Each row was made from one path, in order. Every step used is in the known rows, and no mark comes twice. Write each row's path.
Known rows:
bavad -> goke -> tofigi -> maso -> sududot -> mapef -> zefoma: [ 28 -14 -38  28 -18   9 -15  -9 -14 -26  -9   1 -11 -16  40   4  -3 -13
 -12  -6  -2  12   3 -37  -3   0   4 -12   7   9 -54  -8  35   2  -9  16
 -24 -35  32   7  -1 -13   5  -8 -57 -28   0 -22   0 -36  72  10 -19  -4
   2 -13 -29]
goke -> gako -> vini -> raveb: [ 12 -30 -13  -2   2 -24   9 -22 -30 -31 -16  34  -9 -29 -33 -37  -3 -28
  -8  -1 -11  18   2 -11 -29  10   4  -8 -15  17 -25  -6  24  13 -10  -1
  -2  24  48  -3  -7   1  -4  21 -13   0   8  -5 -10 -29  40  11  -7  -2
  -5  19 -30]
maso -> sududot -> mapef -> tofigi: [ 26 -13 -13   1  19 -11 -11 -12   1 -26   3  32 -16 -18   0  -2 -26 -12
 -10  -1  -1  16  -2  -9 -12   8  -1   0  12  10 -36 -15   6  -3  -5  12
 -22  -3  11   6  -6 -26   6 -11 -44  -4   1 -27   7 -31  37   6 -20  -6
  -6 -12  13]
bavad -> goke -> gako -> vini: [ 11 -20  -8   4  -3 -17  10 -19  -3 -31 -16  29  -1 -35 -23 -29  -2 -30
 -19   5  -8  14   7 -23 -24  19  -1  -4 -22  19 -32  -6  22  18  -5  10
   7  10  28  -4 -13   8   2  14  14  -7  10  -4   1 -25  46  13   3   0
   1  13 -49]
mapef -> sududot -> maso -> tofigi -> goke -> gako: [ 21 -23 -51  27 -16 -43  14 -14 -23 -34 -18  41 -13 -23   4  -9 -25 -20
 -18 -19  -6   8  10 -14 -20  14   4 -16  -1  11 -31 -16  14   7  16  25
  -6 -23   4  -6   5 -28  -6 -45 -55 -12  -5  19   6 -27  33  16  -1   9
   2  -2  -4]
tofigi -> mapef -> zefoma: [ 21 -32 -32  12  -7  14  -1 -25 -16 -22 -11  37 -12 -21   6 -25   9 -21
 -11  -7  -3  14   9  -6 -21   0  14 -10  -5  -1 -30 -15  -2   5  -9   7
 -16  -6  31  -4   5  -4  13 -13 -34 -10  -5 -52  -8 -23   6   6 -19 -11
 -12  32 -39]
besun -> maso -> sududot -> mapef: [ 23 -16 -13  29   6 -18 -20 -12   9 -26  -9  11 -23 -20  16  -6 -11 -18
 -16  -9  -4  19  11 -10  -5  -5   7   0  12  13 -34 -14   7  -4  -7   6
 -28   3  18   9  -3 -26  12 -15 -63 -13   1 -19  -2 -32  38   0 -16  -3
  -5 -24  21]
maso -> tofigi: [ 10 -31 -28   8   3 -18  -3 -16 -11 -30 -15  32 -24 -14  -2 -18   3 -13
 -16 -14   2  13  10  -2 -11  -3   2  -4   8   5 -19 -14  -4  18  -4   1
 -12   3  15  -1  -5 -20   3 -11 -15  -7  -6 -23  -2 -27 -11   5  -1  -5
  -1   8   2]
besun -> maso -> tofigi: [  7 -28 -33  24   2 -24  -6 -17  14 -37 -17  28 -24 -11   2 -12   7 -17
 -19 -18  -3  13  15   2 -13  -7   6  -2   7   4 -27 -15   1  21   1  -1
 -27  11   7   0  -7 -21   7 -12 -25 -12  -3 -39 -10 -30 -21   5  -1  -2
   0   1  16]
mapef -> tofigi: [ 17 -17 -20  -6  19 -10   2 -22   2 -29  -3  37 -12 -18 -19 -13  -4 -16
  -9  -4   0  12   9  -3 -16   9   1   4   1   4 -32 -11  -2  15  -9   4
 -13   6   4   1 -16 -17   6   1  -2   0   1 -35   5 -26  -5   8 -17  -9
  -5  19 -14]
sududot -> mapef -> tofigi -> goke -> gako: [ 20  -2 -28  10  12 -12   6 -17 -23 -29 -16  43  -1 -16 -10  -3 -21 -12
 -14  -8 -11   6   4 -13 -18  25   6  -7   1  20 -35 -12  20  -4  -5   7
 -13  14   7  -2 -11 -14   2 -21 -22 -20   3 -14  -3 -26  36  13 -19  -2
  -7  41 -21]
tofigi -> maso -> sududot: [ 23 -26 -10  19   2 -22 -12 -20 -15 -26  -3  23 -17 -21  21  -9 -16 -18
 -10  -5   0  20   6 -21  -5   3   1  -4  -2  11 -41  -8   5  -1  -4  14
 -11 -16  30   2  -5 -25   1 -18 -42 -13  -6 -12  -6 -34  45   1 -17  -6
   6 -17 -16]
vini -> gako -> goke -> tofigi -> maso -> sududot: [ 23 -38 -36  24  -1 -12  -2 -18 -17 -36 -30  21  -8 -16  29 -12  -1 -18
   4  -4  -7  10  25 -34 -17  14   2  -8  -6   5 -50 -16  26  -7   1  14
 -26 -13  30   4 -17 -21  -1 -18 -53 -11  -4 -25 -21 -30  37  -7 -11 -10
   2  34  -8]
gako -> goke -> tofigi -> mapef -> sududot: [ 30 -39 -20  21 -14   0  18 -25   4 -31 -31  42 -11 -27  -1 -20  11 -20
  -8  -8  -8  11  11 -26 -26  10   6 -13 -10  -7 -39 -16   8  -9   5  25
 -30  -7  59  -2  -9  -9 -14 -25 -45 -13 -15 -20  -7 -20  37  13 -19  -1
 -13  34  -6]
tofigi -> maso -> sududot -> mapef: [ 26 -20  -3  22   2 -16 -20 -13 -19 -27  -2  15 -16 -14  27  -4 -26 -14
 -16  -7  -2  22   3 -22   0  -1   2  -2   4  19 -34 -11   9 -14  -7  10
 -16 -17  23   7   1 -26   4 -24 -57 -22  -3  -8  -5 -35  55   5 -22  -5
   5 -18   5]
besun -> maso -> tofigi -> goke -> gako: [  7 -21 -48  34  -3 -29   6 -18 -14 -38 -31  36 -15 -12   5 -11  -1 -17
 -23 -25  -9   5  27 -11 -20  10  12 -10   1  12 -35 -12  16  18  10   5
 -21  16  15  -6  -6 -15   6 -30 -22 -24  -5 -27 -14 -30  15   8   0   1
   0  26  -8]
maso -> tofigi -> mapef -> sududot: [ 23 -35 -26  17 -16 -11   8 -22  13 -27  -8  38 -26 -19   7 -15  -5 -20
 -18 -12  -1  17  19  -6 -10  -1   6 -12  -2  -7 -32 -17  -5   6   9  21
 -22 -15  26  -9   5 -13 -10 -35 -35  -7 -12 -28   0 -25   6  18 -11   6
  -7  -3   1]
zefoma -> mapef -> sududot -> maso -> tofigi -> goke -> gako: [ 22  -8 -55  27 -15 -39  11 -16 -15 -32 -24  32  -6 -25   7  -2 -19 -26
 -11 -15 -11   3  10 -22 -18  11   4 -22  -1   4 -37 -16  31  13  18  25
  -9 -13  21  -3   8 -26 -10 -70 -50 -20 -16  17  10 -27  37   5   4  10
  -1   9  -9]
sududot -> mapef: [ 17 -18  -9  10   6  -8 -10 -14 -11 -24 -11  23 -13 -20   1 -14  -2 -12
 -16  -8  -4  15   5  -6  -8   0   3  -1   7  14 -22 -12   7 -11 -17   2
  -7   8   8   7  -8 -13   6  -6 -31 -13   2  -5   5 -25  21   4 -16  -6
  -6  14   2]
vini -> bavad -> goke -> gako: [ 13 -13 -20  -5  -1  -3  17 -18 -27 -20 -13  14 -16 -34 -31 -25  18 -28
 -18  -7  -2  14   4 -16  -6  20   4  -7  -8  13 -33  -1  29  22 -14   3
  -8  10   9   0 -13  -1   0   6  14 -16  -1 -19   2 -28  18   5 -13   0
 -11  32 -24]
tofigi -> maso -> sududot -> mapef -> zefoma: [ 25 -22 -26  26  -6  -3 -24 -10 -27 -24   3  21 -11 -11  32   1 -25 -13
 -12  -7  -2  21   5 -19  -7  -1   7  -6   5  12 -39 -17   8 -10 -14  10
 -17 -30  22   5   4 -23  17 -14 -68 -22  -5 -14  -6 -37  50   6 -27  -7
   4 -18 -14]
besun -> maso -> sududot -> mapef -> tofigi -> goke -> gako: [ 24  -3 -33  26  10 -24  -6 -15  -4 -32 -12  34  -8 -17   3   6 -32 -15
 -14  -6 -10   8  13 -18 -14  21   9  -6   5  17 -47 -13  25   4   7  14
 -30   7   9   0  -6 -24   8 -30 -45 -19   4 -25  -9 -34  54   8 -20  -1
  -8   4  -6]
besun -> maso: [ 12 -20 -19  23   5 -24  -7 -21   7 -31 -16  22 -15 -20  -4 -18   9 -22
 -13 -10  -5  14  19  -3 -11  -1   8   3   2   4 -29 -12   5  11 -10  -3
 -17  10   6   4 -11 -18  11  -7 -21 -13  -1 -27  -6 -27  -1   4 -13  -6
  -7   5  -1]
vini -> gako: [ 11 -21 -33  10   9  -7  -3 -18  -7 -29 -13  21 -11 -21   3 -26  13 -20
  -4  -4  -5  10  26  -7 -11   7   4   1   3   9 -32 -13  11  -2 -12  -6
  -5   2  -9   4 -14  -8   6  -8 -15   2   9 -29   4 -20  -9  -2  -5  -7
  -4  37 -12]
besun -> maso -> tofigi -> goke: [ 15 -28 -45  40  -5 -25   1 -19  -2 -38 -21  40 -24  -9  18 -12   2 -17
 -22 -18  -5   9  26  -5 -21   0  12  -3  10   5 -28 -13   3  20   4   0
 -26  10  15  -5  -5 -20  11 -36 -24 -17   2 -36 -15 -28  -3   6  -2  -5
  -8   9   7]
tofigi -> goke -> gako: [ 17 -14 -30  18  -2 -18   5 -21 -31 -25 -23  39  -2 -25  -8 -19  -5 -20
 -14 -11  -8   6  14 -20 -21  23   9 -11  -3  14 -31  -7  10  -2  -5   8
   0   6  21  -3 -11  -5   0 -18 -10 -18   0   2  -2 -24  41   4  -9  -5
  -5  43 -39]
raveb -> vini -> gako -> goke -> tofigi -> maso -> sududot: [ 20 -31 -49  27  -8  -4 -10 -16  -9 -40 -22  22 -13 -18  34  -5   2 -19
   1  -5  -5  11  22 -33 -23  13  -1  -7  -8   7 -43 -12  55 -13  -9  15
 -30   8  38   8 -11 -21  -1  -4 -31 -13 -12 -23 -22 -33  29  -5 -16  -9
 -10  35   1]
gako -> vini -> bavad -> goke: [ 15 -24  -8   5  -1 -12  13 -21  -3 -29  -5  32 -28 -33 -18 -27  10 -32
 -22   6   0  22  13 -12 -21  13   0   2 -12   9 -31  -2  30  31 -17  -1
  -9   9  34   0  -7  -4  17  12  10  -8  10 -26  -6 -29  20  10  -9  -7
 -15   8 -15]
bavad -> vini: [ 23 -23 -20  25  11 -22  -4 -23 -14 -31  -7  26  -8 -27 -12 -17  10 -20
 -10  -5   1  16  -9   0 -19  11   2  -3  -7   5 -25 -10  11  -9 -18  -4
  -8  15  13   6 -11 -11   2  19  -7  -6  -5   1   1 -23  10   3 -17  -6
   2 -17 -15]
goke -> gako: [  8 -17 -18   2   8 -14   2 -19 -21 -26 -22  24  -3 -28 -21 -23   3 -21
 -13 -10  -7   9   6 -12 -12  13   3  -8  -9  15 -26 -10  10   1  -9   6
   1  11  15   1 -14 -10  -4   2  -9 -12  -5  -6   5 -26  24   5  -8   0
   2  34 -20]

Write each row's path:
[ 12 -34 -34  23   2 -10   4 -22 -23 -44 -35  23  -4 -13  17 -14  15 -17
   0  -8  -9   8  29 -29 -20  15   4  -5 -10   8 -40 -13  26  -2  -6   3
 -19  -1  18   5 -22 -11  -2 -10 -35 -16  -2 -32 -24 -25   4   1 -11  -9
   3  56 -17]  vini -> gako -> goke -> tofigi -> maso
[ 21 -16 -37  17  -9 -36   1 -16   8 -31 -11  24 -14 -24   6  -4  -9 -23
  -9 -11  -2  13  11  -8 -14  -6  -1 -12   5  -2 -29 -19  13  14   9  17
 -17 -20  12   1  11 -33  -6 -51 -55  -6 -16   2  16 -27   3   1   1   4
   1 -20  14]  zefoma -> mapef -> sududot -> maso -> tofigi
[ 14 -26 -34  28  20 -16  -2 -19  -9 -37  -7  17  -4 -25  -3 -23  16 -26
  -2  -5  -1  11  10  -1 -16  17   4  -3 -10   5 -30 -12  19  -9 -18 -11
 -10  11 -12   5 -15 -12   4  13  -8   4   4 -16   0 -21 -12  -5 -11  -8
   5  13 -18]  bavad -> vini -> gako
[ 17 -24 -10  -3  -7 -19  14 -20 -25 -32 -12  24  -6 -33 -34 -39   3 -32
 -11   2  -8  18  -4 -18 -24  15   2  -7 -13  12 -33  -2  24  20 -12   2
   1  18  41  -5 -10  12  -6  29   7  -4  16   4  -3 -26  39  14  -4  -2
  -6  11 -56]  bavad -> goke -> gako -> vini -> raveb
[ 17 -30 -31   5   1 -32   0 -14 -16 -32 -13  27 -22 -16   6 -15  -2 -12
 -17 -19  -1  16   3  -1 -14  -8  -3  -4  10   9 -15 -15   2  21   3   6
 -11  -5  14   5   2 -32   9 -16 -52  -1   0 -19  -2 -27 -22   6   0  -5
   2   0   9]  sududot -> maso -> tofigi
[ 30 -35 -12  24  -1 -13  -8 -14 -26 -33 -27  25 -14 -14  24   1 -12  -8
  -9 -11  -5  17   4 -35 -14   4  -1  -8   1  13 -41 -15  27 -14  -3  18
 -28  -8  52  11 -12 -22  -4 -20 -78 -28  -7 -12 -20 -35  66   3 -20  -7
   1   5   2]  gako -> goke -> tofigi -> maso -> sududot -> mapef
[ 21 -34 -42  16 -12 -48  14 -18 -46 -38 -22  52 -16 -20  -5 -28 -18 -24
 -15 -18 -11  14   5 -11 -39  11   3 -15  -5  18 -22 -10  28  25   6   5
  -8  12  47  -5   6 -16   7 -24 -49  -2  11   2 -21 -30  15  13   4  -2
  -3  11 -22]  sududot -> maso -> tofigi -> goke -> gako -> vini -> raveb
[ 26 -23 -33  19  -1   4 -19  -8 -16 -20  -1  22 -17 -21  16  -9 -17 -13
 -10  -8   1  16  -3 -10 -15  -4   8  -7  11   7 -33 -17   4 -12 -14   7
 -20 -18  21   7   3 -20  18  -4 -58 -10   1  -9   4 -32  47   1 -20  -7
  -4  -8  -5]  maso -> sududot -> mapef -> zefoma
[ 23 -37 -48  11 -16  -4  -1 -18 -21 -29  -9  38 -21 -14  22 -21   6 -16
 -17 -21  -2  16   2  -1 -21 -11   7 -14   4  -3 -20 -20   3  23   7  10
 -26 -18  28  -3  17 -26  18 -34 -72  -3  -7 -57 -16 -25 -26   9  -7  -5
  -6  10 -17]  sududot -> maso -> tofigi -> mapef -> zefoma
[ 12 -14 -14  -1  13 -19  -1 -25  -5 -36  -1  31  -8 -10  -3  -3 -13 -16
 -12  -2  -2  17  13 -12 -11  11   1   3  -9   8 -34 -10   2  13  -7   4
  -9  -8   8  -3 -15 -24   2 -10 -10 -13   1 -38  -6 -30  -4  13 -21  -7
   3  10 -24]  mapef -> tofigi -> maso
[ 28 -11 -31  12 -32  19  17 -24  20 -20 -11  17 -31 -38   4 -12  31 -30
 -16  -4  -1  15   7 -23  -8  10   3 -12  -7 -10 -39   1  63  15 -11  22
 -33   9  35   1   2  -8 -14 -11  -5 -17 -20 -37   4 -26  27  18 -30   9
 -33  25   9]  raveb -> vini -> bavad -> goke -> tofigi -> mapef -> sududot
[ 20  -9 -22  19  -4 -14   3 -21  16 -25  -8  23  -6 -30  -5 -10  -7 -28
  -5   3  -3  12  16 -12 -11   6   4  -6  -3  -2 -42 -15  10  -2  -8  15
 -11  -8  14   1  -4 -13 -14 -34 -14 -15 -13  10  23 -24  31  -1  -9   2
  -7   5  -3]  zefoma -> mapef -> sududot
[ 20 -15 -23   3   4 -23  13 -20 -35 -34 -13  51  -3 -16 -21 -19 -29 -20
 -11   0 -15  14   0 -13 -35  25   7  -7  -6  17 -32  -8  33   6  -8   1
 -12  25  34  -5  -6  -4   3  -4 -26  -8  20  -7 -12 -30  45  19 -20  -3
  -9  24 -33]  sududot -> mapef -> tofigi -> goke -> gako -> vini -> raveb
[ 16  -3 -23  -4  18 -10   1 -25   8 -30  -6  32  -1 -22 -15  -8  -1 -23
  -1   6  -3   7  10  -9 -20  11   2  -3  -1  -2 -38 -13  12  19  -7   7
 -17  11  13   1  -8 -20  -2 -21  -2  -7  -9 -36  12 -26   8  -3 -10  -7
  -8  28 -17]  zefoma -> mapef -> tofigi
[  8 -25 -11   8   8 -27   5 -20 -13 -29 -21  43  -2 -33 -23 -27  -7 -24
 -16   3 -11  14  14 -15 -28  16   1  -5 -20  22 -26 -11  22   8  -8   5
   5  15  34  -2 -11  -5   5  13 -12  -5   2  -3  -8 -29  40   9  -3  -2
   5  23 -31]  goke -> gako -> vini
[ 25  -5 -29  11  10 -15  -2 -14 -19 -24  -9  40  -7 -19  -1   0 -40 -13
 -12  -6  -7   8   2 -23 -20  25   3  -8   3  19 -44 -12  19  -7   4  19
 -18  -1  20  -1  -5 -21   3 -26 -37 -15   2 -11   2 -32  64   8 -19  -1
 -10  15 -16]  maso -> sududot -> mapef -> tofigi -> goke -> gako
[ 17  -7 -32   5 -15  13   8 -19  -3 -21 -16  15 -27 -34  -4 -13  40 -26
 -15  -6   2  11   2 -18 -14   9  -1  -6   2   2 -30   4  66  23 -26   3
 -23  26  28   9  -9 -12  -3  18   9 -16 -12 -32   5 -29  17   7 -22  -1
 -27  39   8]  raveb -> vini -> bavad -> goke -> tofigi
[ 27 -46 -43  17 -14  18   9 -25 -19 -29 -32  42  -8 -20   6 -26  17 -15
  -6 -10  -6   8  11 -21 -36   5  11 -15  -7  -8 -35 -17  13   4  -6  15
 -34   4  58  -1  -4  -1   6  -7 -44 -14  -9 -51 -23 -22  21   6 -19 -13
 -17  56 -37]  gako -> goke -> tofigi -> mapef -> zefoma
[ 23 -35 -25   6  -6 -22   3 -21 -12 -28 -17  34 -24 -18  18 -21   3 -15
 -19 -20  -1  17   2  -6 -14  -8  -1 -10   2   6 -14 -17   1  23  12  12
 -20  -4  32  -2  12 -25   6 -43 -67  -1  -6 -55 -16 -22 -19   9   0  -1
  -4  10  -1]  sududot -> maso -> tofigi -> mapef
[ 22 -15 -19   1  -2  -1   9 -19 -11 -23  -3  17 -25 -29 -14 -22  21 -26
 -19  -3   1  18   7 -10  -7   9   3   0   2   4 -32  -2  16  26 -16   1
 -13   3  13   4 -10  -7   9   0  11 -11   1 -28   6 -26   0   3 -16  -7
 -15  16  -9]  vini -> bavad -> goke
[ 23 -11 -17  15  17 -21 -15 -14  18 -34   0  24 -20 -14   3   3 -23 -15
 -12  -3  -3  18  10  -9  -8   0   4   2  11   9 -38 -17   7   6  -1   7
 -35   4   8   6  -6 -32  14  -7 -55  -8   3 -45  -2 -34  24   6 -22  -2
  -7 -23  25]  besun -> maso -> sududot -> mapef -> tofigi
[ 26 -45 -59  35  -4  11   9 -25 -18 -43 -31  30   0 -21   8 -27  32 -20
   3  -5  -7   5  12 -15 -42  20  13 -16 -16 -12 -40 -21  31  -9 -10   2
 -37   5  25   2  -8  -2   6   7 -43  -6  -4 -60 -28 -18  -5  -1 -21 -11
  -9  52 -33]  bavad -> vini -> gako -> goke -> tofigi -> mapef -> zefoma
[ 17 -16 -23   8  -2  -1   4 -18   2 -24 -23  11 -10 -28   0 -19  27 -20
  -9  -5  -2   6   6 -27  -7   5  -1  -8   3   6 -40  -4  21  13 -12   9
 -10   0  32   7 -16  -2  -8   6  -3 -10   2 -20  12 -22  27   9  -6  -4
  -6  25 -25]  bavad -> goke -> tofigi
[ 29 -40 -19  23  -1 -17   0 -19 -21 -32 -27  32 -10 -20  19  -8  -5 -15
  -7  -9  -3  14   7 -36 -19   8   0  -8  -6   7 -44 -12  14   0   0  20
 -27 -10  65   6 -15 -22  -3 -17 -51 -20 -10 -14 -22 -34  57   1 -16  -8
   2   6 -10]  gako -> goke -> tofigi -> maso -> sududot
[ 11 -24 -43  20  -4 -23   8 -18 -27 -29 -27  44 -12 -16  -1 -17  -5 -14
 -19 -20  -7   3  19 -14 -21  14   6 -14   0  15 -26 -10  11   9   7   8
  -8   6  22  -7  -7 -12  -4 -31 -12 -19  -7 -14  -8 -27  23   7   1  -1
   1  33 -20]  maso -> tofigi -> goke -> gako
[ 30 -25 -10  14 -22  -2  24 -28  18 -23 -15  33 -28 -38   1 -23  20 -39
 -19   9  -7  17  22 -28 -20  13   3 -11 -21  -2 -47  -3  45  25   0  20
 -24  -9  54  -5   2  -4  -7 -16 -28 -12  -1 -42  -6 -27  45  24 -17   8
 -20  11 -13]  gako -> vini -> bavad -> goke -> tofigi -> mapef -> sududot
[ 27 -27 -18  18   4 -23   4 -23 -33 -31  -5  21 -12 -24 -19 -31  17 -21
  -4  -8   2  20 -22   6 -21   7   6  -7  -2  -3 -24  -7  10  -5 -22 -10
 -13  24  19   4  -9  -9  -7  30 -15   1   2   2   1 -24   0   3 -24  -9
   0 -16 -21]  bavad -> vini -> raveb
[ 11 -33 -46  18  -3   1  -5 -17  -6 -40 -17  34  -9 -21  -5 -21   7 -19
  -2  -4  -1  15  16  -6 -26  16   3   1  -5   8 -20 -17  28 -10 -19   1
 -20  29   5   7 -15  -7  11  11  10  -2  -8 -17 -11 -22 -11  -7 -11 -13
 -23  55  -3]  raveb -> vini -> gako -> goke
[ 27 -14 -10  24  -9  -1 -12 -12  -5 -26 -15   1 -15 -22  35   2  -1 -16
 -12  -4  -3  14   1 -45   7   2  -3 -11   5  12 -50  -5  32   0  -5  16
 -16 -21  38  10  -5 -15  -7 -15 -49 -24   2 -14   1 -34  75  10 -15   0
   1 -14 -18]  bavad -> goke -> tofigi -> maso -> sududot -> mapef
[ 23 -19 -13   7  15 -19  -8 -21  -1 -30   6  31 -15 -13   9  -2 -32 -18
  -9  -2   1  19  10 -19  -7   9  -1   1  -4   6 -47 -11   1  10   0  16
 -20 -17  24  -3 -11 -32  -1 -15 -30  -8  -2 -26  -4 -35  23   8 -22  -5
   4 -17 -11]  mapef -> tofigi -> maso -> sududot
[ 22 -33 -51  24 -24  15   8 -24  16 -37 -28  33 -11 -26  11 -14  14 -24
   1  -5  -7   9  27 -22 -25  17   6 -13 -12  -7 -39 -17  52 -20  -4  22
 -36  18  26   2  -5  -7 -13 -15 -26  -7 -17 -34  -9 -19  19   8 -20   0
 -28  58  11]  raveb -> vini -> gako -> goke -> tofigi -> mapef -> sududot
[ 16 -39 -46  14 -14   9  -1 -21 -15 -27 -12  41 -21 -13  11 -19   7 -17
 -17 -14  -2  13  17  -3 -22  -5  13 -15   2  -4 -28 -17  -5  17  -1   7
 -24 -11  27  -9  10 -10   8 -20 -41  -8 -10 -61 -13 -26 -17   9 -10  -7
 -10  24 -28]  maso -> tofigi -> mapef -> zefoma
[ 25 -18 -34  26  -4   1 -20 -12 -23 -25 -14  14 -10 -14  39   3 -13 -10
  -9 -11  -4  11   9 -28 -10  -4   7 -12   8  10 -47 -13  33  -7  -9   9
 -22 -28  39   7   2 -27   5 -11 -86 -24  -4 -22  -9 -38  74   6 -26  -5
   6  -4 -14]  goke -> tofigi -> maso -> sududot -> mapef -> zefoma
[ 25 -20 -21  14  -5 -31   1 -18  -1 -27  -4  24 -14 -27  -3 -12 -12 -22
 -10  -4   0  18   3  -6  -9   1  -1  -2   2   4 -30 -15   1   2  -1  17
  -3 -24  -3   6  -1 -26   2 -20 -52   0  -3  16  20 -22  17  10 -14   1
  -3 -16   5]  mapef -> sududot -> maso
